Each row was made from one small tree. The marks that hang from a mark follow it in brackets, in the order of their numbers. Every link used is in the known rows. Write each row's tree.
In the rows, zero is written as 128.
Known rows
Q_7[Q_367[Q_610 Q_704] Q_575]: [139 172 121 114 125  97 123 170 114  82  71 118 161 126 129  76 139]
Q_586[Q_367[Q_529 Q_704]]: [172 154 151 139 126 110 110 118 125 137 121 196 166 137 138 143 160]
Q_367[Q_529]: [160 177 154 148 120 118 135 166 139 130  85 202 135  97 198 140 161]
Q_441[Q_367[Q_7] Q_783]: [160 177 126 135 131 142 175 144 134  92  85 171 149 108 153  96 144]
Q_367[Q_7[Q_575] Q_529 Q_610 Q_704]: [112 158 117 102 131 109 116 128 151 114  78 142 157 143 133  98 127]
Q_367[Q_610]: [155 177 151 151 116 119 151 177 116  83  54 180 117  72 199 121 148]
Q_575[Q_7[Q_367]]: [181 145 100 134 130 102 139 190 153  98  88 171 153  72 165 117 129]
Q_7[Q_367[Q_529 Q_610 Q_704[Q_418]] Q_575]: [132 171 121 128 100 105 106 158 134 110 127 142 187 148 119  80 141]
Q_586[Q_367[Q_7 Q_529 Q_610]]: [171 145 134 121 120 123 149 126 152 133 123 187 165 117 121 148 142]
Q_441[Q_367[Q_7[Q_575] Q_529 Q_610 Q_704[Q_418]]]: [115 168 114 108 110 129 116 124 147 114 114 143 182 164  98  84 115]
Q_441[Q_367[Q_704] Q_783[Q_529]]: [144 192 117 118 148 142 155 153  81  96  94 162 156 168 145  93 139]
Q_586[Q_367]: [195 169 168 141 111 114 145 175 120 109  88 205 157  65 166 144 174]
Q_7[Q_367[Q_529 Q_704]]: [163 154 132 134 134 109 110 129 130 132 114 171 157 156 141 123 141]
Q_704[Q_418]: [171 182 173 163  83 120 132 190 125  94  79 221 145  47 210 124 163]
Q_441[Q_367[Q_7 Q_704] Q_783]: [147 163 117 133 142 136 146 105 123  87  88 160 151 143 134  86 131]
Q_586[Q_367[Q_7 Q_529 Q_610 Q_704[Q_418]]]: [158 133 136 135 100 122 110  94 146 125 149 200 184 140 105 132 131]
Q_575[Q_7[Q_367[Q_704[Q_418]]]]: [169 135 100 148 109 102 100 159 146  90 115 182 172  94 150  99 118]
Q_575[Q_7]: [165 157 115 146 126 106 136 190 151  91  61 192 132  48 204 125 136]
Q_825[Q_575[Q_7]]: [134 172 121 130 132  91 132 198 161 103  46 159 152  42 178 104 154]

Write each row's tree
[130 169 111 113 130 100 117 152 131 115 102 120 169 161 119  87 139]	Q_7[Q_367[Q_529 Q_610 Q_704] Q_575]
[139 173 140 100 118 109 135 174 166 133  76 172 166  95 160 119 155]	Q_367[Q_7[Q_575] Q_529]
[146 172 136 124  97 101  96 166 140 126 127 162 195 137 129  89 156]	Q_7[Q_367[Q_529 Q_704[Q_418]] Q_575]
[153 173 135 109 123  93 113 177 120  95  71 138 170 114 138  86 152]	Q_7[Q_367[Q_704] Q_575]
[167 144  86 138 132 106 149 183 148  83  89 151 144  83 157 107 115]	Q_575[Q_7[Q_367[Q_610]]]
[154 132  78 136 142 101 120 145 136  80  90 142 144 118 138  98 103]	Q_575[Q_7[Q_367[Q_610 Q_704]]]
[147 132  79 150 117 108 103 133 156 109 146 165 170 142 130 100 105]	Q_575[Q_7[Q_367[Q_529 Q_610 Q_704[Q_418]]]]
[132 144 131 140 105 125 107 105 148 114 115 195 154 135 148 118 118]	Q_367[Q_7 Q_529 Q_610 Q_704[Q_418]]
[140 150 130 113  94 110 108 125 152 121 137 168 206 134  91 105 142]	Q_586[Q_367[Q_7[Q_575] Q_529 Q_610 Q_704[Q_418]]]
[133 189 111 111 131 133 166 156 158 122 105 142 179 138 127  79 156]	Q_441[Q_367[Q_7[Q_575] Q_529] Q_783]
[168 135  92 132 141  96 110 153 142  93  91 160 154 106 148 107 116]	Q_575[Q_7[Q_367[Q_704]]]
[124 159  95 136 149 144 148  80 134 106 119 145 149 191 116  88 118]	Q_441[Q_367[Q_7 Q_529 Q_610 Q_704] Q_783]
[144 170 127 109 128  95 107 160 136 129 103 140 179 150 128  96 153]	Q_7[Q_367[Q_529 Q_704] Q_575]
[118 177 103 108 141 128 136 118 148 117 107 132 181 174 110  69 141]	Q_441[Q_367[Q_7[Q_575] Q_529 Q_704] Q_783]
[105 175  89 112 143 131 145 110 141 103 106 113 171 185 101  61 129]	Q_441[Q_367[Q_7[Q_575] Q_529 Q_610 Q_704] Q_783]
[154 134  86 151 112 105 108 153 140  76 115 164 162 105 140  90 104]	Q_575[Q_7[Q_367[Q_610 Q_704[Q_418]]]]
[119 189  96 114 131 137 175 149 153 107 104 123 171 149 118  71 142]	Q_441[Q_367[Q_7[Q_575] Q_529 Q_610] Q_783]
[158 183 134 111 118 101 137 197 148 133  99 150 177 114 144 106 166]	Q_7[Q_367[Q_529] Q_575]
[155 153 135 113 140 131 129 112 125 101  70 170 142 137 131 117 115]	Q_441[Q_367[Q_7 Q_704]]
